Each row was made from one walk, in order. Every step used is in the known rows, and no mark comes twice. Write each row's walk.
Known rows:
kedeg -> vide -> zafalu -> talo: [ 0.791 -1.629 -3.295 -0.398 -1.982 -0.660  1.673 -3.531 -2.724  0.081
  1.022 -1.543 -1.238 -2.498 -1.808  0.373  0.696 -0.405  2.585  2.308
 -1.219  1.629 -0.704  1.175]
nuset -> vide: [-1.658 -2.163 -0.790  0.335  1.836  0.746 -2.031 -1.879  1.291 -1.488
 -0.859 -2.639 -0.623  1.001 -0.378  0.692  3.153 -1.691 -0.882 -1.981
 -2.356  1.038  0.527 -1.237]
talo -> zafalu -> mimus -> nuset -> vide: [ 0.611 -1.733  1.848  1.122  4.475  0.386 -2.846  0.980  3.645 -2.181
  2.426  0.679 -2.247  0.965 -2.002  2.580  0.802  0.755 -1.917 -1.442
 -1.595 -0.621  2.652 -0.565]
talo -> zafalu -> mimus -> nuset -> vide -> kedeg: [ 0.066 -0.103  3.301  0.984  3.998  0.342 -1.203  2.239  2.586 -2.584
  2.737  2.615  0.096  2.920  0.683  1.517  1.197  0.040 -0.181 -0.418
  0.066 -1.770  1.618 -0.405]
mifo -> vide: [-2.267 -1.369 -0.295  0.435 -0.280 -0.383  0.076 -0.914 -1.835  2.140
 -0.315 -0.617  0.077 -0.381 -0.319  0.353  1.249 -1.587  0.589  0.280
 -0.432  0.773 -1.934 -2.116]
talo -> zafalu: [-1.050 -2.911 -2.073  0.677 -0.275 -1.192 -1.004 -0.944  2.280 -0.811
 -0.108 -0.205 -0.307  0.915 -0.861 -1.914  0.663 -0.406  0.256 -2.344
  1.031  2.904  0.900  1.506]
vide -> kedeg -> talo -> zafalu -> mimus: [ 0.494 -0.268 -1.913  1.308 -1.025 -0.265  0.192  1.905  1.466  0.674
  1.814  4.875  1.706  4.127  3.555 -0.438 -0.212  1.880  2.997 -1.166
  2.722 -0.613  4.286  0.933]
kedeg -> vide -> zafalu: [-0.003 -2.117 -2.225  0.595  0.758 -0.467  0.686 -1.329 -2.011  0.946
  1.271 -1.956 -0.727 -1.366 -0.685  0.203  1.324  0.076  1.525  1.104
  0.310  1.384 -0.327  0.457]
talo -> zafalu -> vide -> kedeg -> mimus -> nuset: [ 0.624  0.234  5.269  0.697  0.670  1.131 -1.042  1.020 -2.409  0.095
 -1.127  2.295 -0.221  0.621 -1.370 -0.666 -2.036 -0.826 -1.556  0.033
  1.338  0.931  0.547 -2.155]
talo -> zafalu -> vide -> kedeg -> mimus: [ 0.873 -0.642  3.836 -0.726 -1.334  1.102 -0.588 -1.273 -1.249  0.176
 -1.698  3.363  0.448  2.812  2.490 -0.797 -1.104 -1.443 -0.267 -1.095
  1.493  3.028  2.732 -1.756]
nuset -> mimus -> kedeg: [-1.728  1.007 -2.094 -3.333 -0.119  0.312 -1.746  0.574  3.994 -2.291
 -3.083 -1.601  3.526  0.753  1.947 -4.131  1.837 -0.463 -2.087 -1.893
  0.674 -0.815 -2.726 -0.568]
mimus -> nuset -> vide -> zafalu: [-1.270 -0.790  0.223  1.056  5.141  0.647 -2.246 -0.712  0.886 -0.836
  2.191 -4.166 -1.553 -2.072 -3.341  1.990  1.378 -0.093 -1.138 -0.137
 -2.711 -0.720 -1.019  0.608]
mifo -> vide -> zafalu -> mimus: [-0.562 -0.208  0.003 -0.754  1.364  0.039 -0.090 -1.684  0.460  2.916
  3.941  0.676  0.168  0.645  1.580  2.187  1.761  1.364  1.740  1.826
  0.099  0.343  0.047 -1.002]
zafalu -> vide -> kedeg -> mimus -> nuset: [-0.765  2.327  5.061  0.111  0.281  0.656 -0.641  0.695 -3.632  0.699
 -2.567  0.364  0.431  0.061 -1.745 -0.510 -0.020 -1.152 -1.353  0.639
  0.226 -0.641 -2.052 -4.054]
talo -> zafalu -> mimus -> kedeg -> vide: [ 0.735 -2.690 -0.852 -1.326 -0.316 -0.526  0.961  1.178  1.120 -0.981
  0.861  2.992  0.908  1.912  3.972 -1.346 -0.285  1.398  0.083 -1.028
  2.007  1.760  2.130 -0.830]
vide -> zafalu -> mimus -> nuset: [-0.655  1.472 -0.030  0.278  2.379 -0.955 -0.942  0.328  2.186  0.403
  3.187 -1.728 -0.617 -0.974 -2.596  0.511  1.814  2.605  0.736  0.678
 -0.546 -1.063 -1.138  0.308]
pirise -> mimus -> kedeg -> vide: [ 2.165 -0.458 -1.793 -1.683 -0.743  1.051  1.012  0.125 -2.128 -0.240
 -3.547 -1.911  2.213 -0.015  3.731 -2.602  0.614 -2.516 -0.317  0.253
  1.474  0.786 -0.275 -1.614]
mifo -> vide -> zafalu: [-1.575 -1.321 -1.048  0.277  1.122  0.003 -0.116 -2.101 -1.578  3.078
  2.487 -1.676  0.081 -1.235  0.068  1.020  0.917 -0.398  1.141  1.428
 -0.167  1.326 -1.194  0.090]
pirise -> mimus: [ 1.224  0.394 -1.587 -0.456 -0.776  0.364 -1.312 -1.312  0.797  0.139
 -3.286 -3.551  0.767  0.563  0.687 -1.759  2.658 -2.352  0.610 -1.108
  0.439  1.143  0.013  0.028]
zafalu -> mimus -> kedeg: [-2.106  0.628 -1.844 -2.667 -0.834 -0.524  0.509 -0.103  3.144 -0.886
 -0.175 -0.097  2.408  2.185  3.676 -2.667  2.795  1.380 -0.139 -1.945
  0.735  0.745 -1.099 -2.002]
pirise -> mimus -> nuset -> talo -> zafalu: [ 2.605  1.307  1.129  1.202 -1.700 -0.983  0.067  1.345  1.433 -1.549
 -1.936 -0.988 -1.788 -1.745 -2.306  0.400 -2.823 -1.312 -0.637  0.107
  0.441 -0.582 -0.425  3.914]
mifo -> vide -> kedeg -> mimus: [ 0.096  1.093  2.908 -0.325 -1.768  0.157  1.951  0.312 -4.303  2.668
 -2.222  2.506  2.987  1.226  1.804 -1.229  0.679 -2.825  1.284  1.089
  1.452  1.088 -2.900 -2.428]
vide -> zafalu -> mimus -> kedeg: [-1.683  0.769 -2.084 -3.377  0.551 -0.360  0.655 -1.126  3.789 -0.428
  2.519 -0.783  2.494  1.692  4.035 -1.410  2.334  2.347  0.537 -0.829
  0.948  1.183 -0.179  0.207]
nuset -> talo -> zafalu -> mimus -> kedeg: [-0.756  0.517 -0.636 -2.129 -3.757 -1.921  2.508 -0.046  4.934 -2.479
  0.697  3.260  0.990  2.425  4.253 -0.649 -1.337  1.659 -0.114 -1.417
  1.052  1.396  0.439  2.203]

Write each row's walk:
[-0.379 -0.532  0.760  0.998  1.331 -1.195 -1.551  1.773  3.419 -0.598
  1.905  0.772 -1.122  0.140 -2.829 -0.271  0.267  2.021 -0.376 -1.019
  0.727  0.041  0.380  0.385]
talo -> zafalu -> mimus -> nuset
[-0.415 -3.710 -2.009  1.875 -0.365  1.795 -2.727 -1.310 -0.753  1.872
  0.644  0.955 -2.706  0.791  0.133  1.072 -2.338  0.784 -0.001 -1.849
  0.134  0.924  5.883 -0.929]
kedeg -> talo -> zafalu -> vide
[ 3.678  0.023 -2.969 -3.355 -2.082  1.180  2.276 -2.777 -2.343 -0.690
 -1.122 -2.272  1.708 -1.897  3.456 -1.153 -0.273 -1.458  1.736  2.369
  0.668  1.434  0.325  1.541]
pirise -> mimus -> kedeg -> vide -> zafalu -> talo
[ 1.688  1.692  1.613  1.291 -0.353 -2.213  2.615  1.403 -0.953  0.479
  2.548  0.877 -2.160 -2.443 -2.339  3.368 -0.775  2.389  0.812  3.323
 -1.107 -2.566 -2.018  1.403]
kedeg -> vide -> zafalu -> mimus -> nuset -> talo
[ 1.789  1.081  2.451  1.525 -2.593 -1.647  1.448  1.281 -0.064 -0.665
 -2.466  1.269 -1.569 -2.279 -4.524 -0.457 -3.187 -0.653 -1.551 -0.825
 -0.473  0.989 -2.236  3.020]
kedeg -> mimus -> nuset -> talo -> zafalu
[-0.402  3.919  6.083  0.318 -3.012 -0.174  1.930  0.807 -3.293 -0.151
 -2.937  1.546 -0.873 -0.288 -1.109  1.206 -1.723 -1.122 -1.083  1.647
 -0.682 -1.968 -3.245 -1.829]
zafalu -> vide -> kedeg -> mimus -> nuset -> talo
[ 0.795 -0.843 -1.818  2.657  0.994 -0.260 -1.589  3.041  1.169  1.519
  1.845  1.749 -1.877  0.018 -2.707  0.700 -1.339  2.902  0.213 -1.266
  0.802 -1.922  3.174  0.961]
kedeg -> talo -> zafalu -> mimus -> nuset
[-1.476 -1.979 -2.186 -1.217 -0.865 -0.418  1.805  0.176 -2.115 -0.379
 -1.755 -0.736  1.585 -0.311  1.948 -2.671  1.226 -0.670 -0.086 -0.677
  0.740  1.176 -2.198 -2.187]
mimus -> kedeg -> vide
[ 1.183  1.533  0.011  0.943  1.043 -0.022 -1.375  0.931 -0.192  0.190
 -2.735 -4.220 -0.116 -1.476 -2.869 -1.232  1.569 -1.670 -0.635 -0.173
 -0.039 -0.843 -1.580 -0.509]
pirise -> mimus -> nuset
[-1.930 -1.839  1.488 -0.028 -0.340  0.412 -0.880 -1.173  0.100 -1.236
  0.877  2.180 -0.119  3.137  2.637 -0.296  0.009 -0.383  0.837 -1.014
  1.387  1.891  2.564 -1.452]
talo -> zafalu -> vide -> kedeg
[-2.172  1.785  0.594  1.861 -2.446 -2.723  1.077  0.979  0.080 -0.904
 -1.632 -1.706 -1.503 -2.365 -4.424  0.077  0.001 -0.062 -0.098  0.303
 -1.257 -1.581 -4.834  1.367]
mimus -> nuset -> talo
[-0.237 -1.144 -3.939 -2.633 -2.110 -0.137  3.061 -2.664 -2.392 -0.727
  0.890 -1.150  0.959 -2.155  1.219 -1.352  0.042 -0.205  1.767  1.889
 -0.273  1.753 -1.617  0.870]
mimus -> kedeg -> vide -> zafalu -> talo
[-0.695 -0.424 -3.598 -1.179 -1.988 -0.402  0.651 -4.223  0.505 -0.608
  0.934 -2.644 -0.437 -1.646 -1.692 -0.374  1.767  0.272  2.177  0.439
 -1.344  2.064 -1.357  2.306]
vide -> zafalu -> talo
[ 1.275  0.611 -4.401 -1.125 -1.167  1.991 -0.205  0.398 -0.423  1.055
 -3.450 -2.404  2.777  0.688  3.951 -2.795 -0.153 -1.204  0.185 -1.225
  1.745 -0.399  1.989  0.231]
pirise -> mimus -> kedeg -> talo
[-2.131  0.747  4.221  1.576 -1.434 -0.994  0.722  0.896 -0.711 -2.051
  0.647  2.959 -1.993  0.552 -0.196  1.626 -3.081  0.088 -0.099  1.170
  0.239 -1.064 -0.393  0.274]
mimus -> nuset -> talo -> zafalu -> vide -> kedeg
[ 1.181  0.327  2.836  0.989  2.968  1.401 -1.538  0.375 -0.877 -0.361
 -3.023 -2.512 -1.220 -1.691 -4.548  0.519  1.039 -2.087 -3.036 -1.313
 -2.724 -0.396 -1.357 -1.789]
kedeg -> mimus -> nuset -> vide
[ 1.490  0.268  4.868  0.899 -1.977  0.034 -0.225 -0.340 -0.637 -0.020
 -2.339  1.596 -3.657 -1.673 -3.339  1.913 -4.213 -0.371 -2.943 -0.220
 -1.216  0.405  0.607  0.235]
kedeg -> mimus -> nuset -> talo -> zafalu -> vide
[ 1.635  0.472 -2.917 -4.061 -1.163  0.772  0.640 -1.641  0.389 -1.794
 -0.747 -0.560  2.091 -1.939  1.746 -1.735 -0.264  0.056  0.371  2.120
 -0.363 -0.629 -1.739  1.314]
nuset -> mimus -> kedeg -> vide -> zafalu -> talo
[-1.652  0.347 -0.543 -2.944  1.223  0.290  1.039 -0.914  1.100  1.942
  3.678  0.992  2.590  1.150  4.882  0.411  0.774  1.600  0.414  1.251
  0.786  0.609 -0.596 -1.364]
mifo -> vide -> zafalu -> mimus -> kedeg
[-2.059 -0.329 -0.901  1.361 -1.198  1.292 -0.579 -0.075 -3.047  1.871
 -0.360  1.167  0.512  2.485  2.671  0.227  0.159 -0.019  1.481 -0.301
  0.587 -1.580  2.499 -2.718]
zafalu -> vide -> kedeg -> talo
[-0.305  3.340  0.828  0.542 -0.375 -2.428  1.400  0.379  2.406 -0.314
  2.311 -0.571 -1.655 -1.385 -2.463  2.234 -0.103  2.336  0.599  1.801
 -1.300 -2.348 -2.226  2.398]
vide -> zafalu -> mimus -> nuset -> talo
[ 0.169  0.796 -0.510  2.632  0.796 -0.297 -0.064  4.342 -0.010  0.633
  2.513  3.753  0.692  2.069  0.160  0.016 -1.176  2.274  1.988  0.042
  2.036 -2.851  2.155  0.697]
vide -> kedeg -> talo -> zafalu -> mimus -> nuset
[-1.412 -3.138 -2.741 -0.390 -0.538  2.199 -1.551 -0.321 -0.197  0.656
  0.113  1.067 -0.303  1.186  3.497 -0.646 -2.988  1.094 -1.186 -1.971
  1.009  1.124  5.239 -0.987]
mimus -> kedeg -> talo -> zafalu -> vide
[-1.959  0.538 -3.482  1.556 -1.890 -0.217  0.966  1.081 -1.886  1.151
 -0.884  0.583  2.229  1.802  1.594 -1.764  1.284 -0.271  3.019 -0.718
  1.303 -1.353  0.014 -0.064]
vide -> kedeg -> talo
[ 1.488 -1.703 -0.638  2.718  4.134  1.478 -2.812  2.220  1.713  0.113
  2.482  1.332 -2.935  0.754 -2.258  3.267 -1.300  2.022 -1.343 -1.507
 -1.372 -2.643  5.022  0.503]
kedeg -> talo -> zafalu -> mimus -> nuset -> vide
[ 1.590  0.479  2.396  0.303  4.237  1.420 -1.524 -0.672 -0.722  0.292
 -0.314 -3.311 -0.959 -2.263 -4.015  1.481  0.523 -1.042 -2.477  0.120
 -2.874  0.150 -0.819  0.305]
kedeg -> mimus -> nuset -> vide -> zafalu
[ 2.458  0.866  1.563 -0.903  1.676  1.728 -0.553 -2.596 -1.521 -0.766
 -0.941 -2.966 -1.687 -3.530 -5.156  1.873 -0.093 -1.229 -1.285  1.090
 -3.783  0.138 -1.164  1.591]
kedeg -> mimus -> nuset -> vide -> zafalu -> talo
[ 1.334  2.197  5.898  1.567 -2.315 -1.101  3.509  2.821 -4.052  1.187
 -1.218  4.674  0.588 -0.882 -0.979  1.172 -4.281 -1.799  0.044  2.534
  1.513 -0.453 -3.375  1.234]
mifo -> vide -> kedeg -> mimus -> nuset -> talo -> zafalu
[ 1.348  3.213  0.892  1.001 -2.206 -0.876  0.497  0.881  0.109 -0.767
 -3.338 -2.936 -1.001 -2.241 -2.694  0.107 -0.519 -1.949 -0.456  1.024
 -0.612 -2.163 -2.842  1.826]
pirise -> mimus -> nuset -> talo
[ 0.323 -0.428 -3.355 -1.554  2.956  2.501 -0.787 -0.436  2.218  0.359
  3.089 -0.279  1.210  2.147  4.902  1.809  1.001  2.039 -0.114 -1.126
 -1.278 -1.506  4.267  0.128]
nuset -> vide -> zafalu -> mimus -> kedeg -> talo
